What can hang from each mark:
Z868: Z9 Z311
Z681: Z418 Z481
Z577: Z311
Z481: Z9 Z311 Z681
Z311: Z577 Z868
Z418: Z681
Z9: Z418

In the rows, 128 means zero.
Known rows, with every way that one mark hangs from another:
{Z418 {Z681 {Z481 Z9}}}: [123 119 107 102  97 101 109 134 151 142 156 101 141 101 102 147  94 126
  86 146]
{Z681 Z418 {Z481 Z9 Z311}}: [140 119 133 122  69 106  85 132 163 125 165 118 128 132  92 164  87 140
 109 145]
{Z9 {Z418 {Z681 {Z481 {Z311 Z868}}}}}: [130 134 119  99  93  98 111 140 191 170 139  90 138  93 121 159 113 101
 111 144]
{Z577 {Z311 Z868}}: [137 132 133 113 108 103  99 139 167 186 132 120 142  74 114 152 103 117
 106 143]
{Z418 {Z681 Z481}}: [120 125 100 102 115 102 131 135 142 167 148 103 150  81 116 142 104 108
  82 143]
{Z418 Z681}: [119 130 112 105 112  86 145 131 155 153 143 104 141  85 132 151 100 113
 101 136]
{Z481 Z681}: [147 122 149 120 117 105  93 126 121 104 151 120 139 103 121 162  78 145
 107 154]
{Z481 Z9 Z311}: [131 129 116 115  75  95  76 133 174 132 158 116 134 129  92 161  84 147
 113 142]
{Z418 {Z681 {Z481 Z9 Z311}}}: [118 127  82 103  87  99  94 140 175 166 158 104 144 108  89 147  96 119
  86 142]
{Z481 Z9 Z311 Z681}: [146 126 128 122  81 100  47 132 162 101 162 123 131 138  88 168  69 161
 113 151]
{Z9 {Z418 Z681}}: [129 131 143 109  91  80 153 126 167 126 145 102 128 100 141 162 100 114
 118 137]
{Z868 Z9}: [135 122 122 122  63  95 119 124 122 116 152  93 144  84 111 154 106 131
 106 147]
{Z681 Z418 {Z481 {Z311 Z868}}}: [141 125 133 111  97 114  93 139 166 164 144 103 138  99 113 164 108 116
 115 145]
{Z311 Z577 {Z868 {Z9 Z418}}}: [152 117 140 112  68  97  89 104 141 139 137  67 150  67 126 167  88 126
 129 155]
{Z868 {Z9 {Z418 {Z681 Z481}}} Z311}: [140 116 146 124  54 102 146 133 135  94 164 100 154  65 112 151 115 107
  94 156]
{Z681 Z418}: [141 122 163 124  96  92 137 122 139 111 149 116 125 107 140 169  91 132
 125 139]
{Z868 Z9 {Z311 Z577}}: [146 111 139 127  75 105 115 110 105 115 162 105 176  49 110 151  82 126
  96 161]
{Z418 {Z681 {Z481 Z311}}}: [115 134  78 102 106  99 117 141 168 189 150 109 152  89 104 142 107 102
  82 140]
{Z577 {Z311 {Z868 Z9}}}: [140 130 119 121  71 101 100 136 161 169 137 104 144  65 102 151 113 117
 104 144]
{Z418 {Z681 {Z481 {Z311 Z577 Z868}}}}: [122 129  75  92 118 104  89 131 173 223 139  90 165  67 108 146  93  97
  89 146]
{Z681 Z418 {Z481 {Z311 Z577 Z868}}}: [144 121 121 110 104 112  80 121 159 186 144  99 153  86 112 164  84 114
 112 148]
{Z577 Z311}: [131 133 127 125 101  95 123 132 156 169 148 140 142  85 109 146  94 122
  93 139]

Rows:
[150 117 173 133  50 100 138 126 126  67 162 108 148  76 120 161 108 126
 114 157] -> {Z868 {Z9 Z418} Z311}
[157 117 139 131  76  94  49 107 164 107 164 121 133 132 100 181  40 158
 124 150] -> {Z481 Z9 {Z311 Z577} {Z681 Z418}}
[154 112 165 130  58  99 125 105 120  90 163 104 163  60 120 160  82 126
 111 160] -> {Z868 {Z9 Z418} {Z311 Z577}}
[143 114 144 124  59  89 144 108 139 107 160  96 164  54 126 157  87 110
 105 154] -> {Z868 {Z9 {Z418 Z681}} {Z311 Z577}}
[150 130 143 132  92  94  92 129 161 113 155 130 127 122 119 177  77 136
 123 144] -> {Z481 Z311 {Z681 Z418}}
[145 116 118 107  85 103  80 108 127 160 135  69 161  55 118 159  87 127
 116 154] -> {Z311 Z577 {Z868 Z9}}
[159 116 181 125  76  98  73 121 145  51 161 114 117 141 112 178  66 167
 128 156] -> {Z481 {Z9 Z418} Z681}
[121 124  76 101  94  98  84 124 170 185 159 102 157  97  88 146  76 118
  84 144] -> {Z418 {Z681 {Z481 Z9 {Z311 Z577}}}}
[145 109 157 121  80 109 100 126 134  97 163 112 126 124 106 164  84 146
 108 149] -> {Z681 Z418 {Z481 Z9}}
[154 128 153 127  64  94  56 128 177  79 164 120 119 149  99 178  69 160
 127 151] -> {Z481 {Z9 Z418} Z311 Z681}
[138 122  85 106  84 117  59 123 143 195 146  82 170  66  88 148  96 114
  92 156] -> {Z681 {Z481 {Z311 Z577 {Z868 Z9}}}}
[159 125 138 119 108 102  57 115 166 152 141 106 144  96 124 181  63 132
 131 151] -> {Z481 {Z311 Z577 Z868} {Z681 Z418}}
[146 131 140 125  56  96 106 133 172 151 138 102 134  74 110 159 112 118
 115 145] -> {Z577 {Z311 {Z868 {Z9 Z418}}}}
[126 135 113 109  86  93 130 135 179 158 151 106 138 102 117 154 106 105
 101 141] -> {Z9 {Z418 {Z681 {Z481 Z311}}}}
[134 134 127 102  66  86  80 139 219 139 141  86 122 121 113 173  99 127
 136 140] -> {Z481 {Z9 {Z418 Z681}} {Z311 Z868}}
[136 129 122 104  82 102  53 140 186 147 144  96 135 117  96 167  95 143
 126 146] -> {Z481 Z9 {Z311 Z868}}
[141 126 134 117  63  88  72 107 180 132 159 109 137 126 101 169  60 145
 125 146] -> {Z481 {Z9 Z418} {Z311 Z577}}
[120 134  82  94 112 105 101 147 179 201 139  93 152  79 109 147 114  99
  92 143] -> {Z418 {Z681 {Z481 {Z311 Z868}}}}
[143 120 121 106  70  88 105 109 159 153 134  61 151  60 131 166  93 112
 123 149] -> {Z311 Z577 {Z868 {Z9 {Z418 Z681}}}}
[117 131  70 100 113  98 109 124 163 210 151 104 165  76 104 141  85 100
  80 144] -> {Z418 {Z681 {Z481 {Z311 Z577}}}}
[138 124 133 114  66 107  78 133 167 124 164 112 134 131  86 159  90 139
 106 150] -> {Z681 {Z481 {Z9 Z418} Z311}}
[154 122 150 133  68  94  63 127 172  83 164 125 117 148 101 182  65 159
 127 145] -> {Z481 Z9 Z311 {Z681 Z418}}
[159 126 136 130  62 101  69 133 165 112 145  93 130 102 113 182  98 133
 132 148] -> {Z481 {Z311 {Z868 Z9}} {Z681 Z418}}
[146 119 137 113  75 113  65 138 173 138 153 100 128 123  96 170  95 136
 120 147] -> {Z681 Z418 {Z481 Z9 {Z311 Z868}}}
[133 130 107  99 110 120  74 144 157 187 143 101 154  87  99 150 110 116
  99 152] -> {Z681 {Z481 {Z311 Z868}}}
[151 128 117 109 120 107  41 119 158 172 139 104 158  85 111 168  66 132
 115 157] -> {Z481 {Z311 Z577 Z868} Z681}
[149 121 117 120  88 100  33 111 156 125 162 118 147 122  87 167  43 158
 108 155] -> {Z481 Z9 {Z311 Z577} Z681}
[128 134 122 113  58  79 102 133 207 123 156 106 122 134 107 167  90 131
 122 136] -> {Z481 {Z9 {Z418 Z681}} Z311}
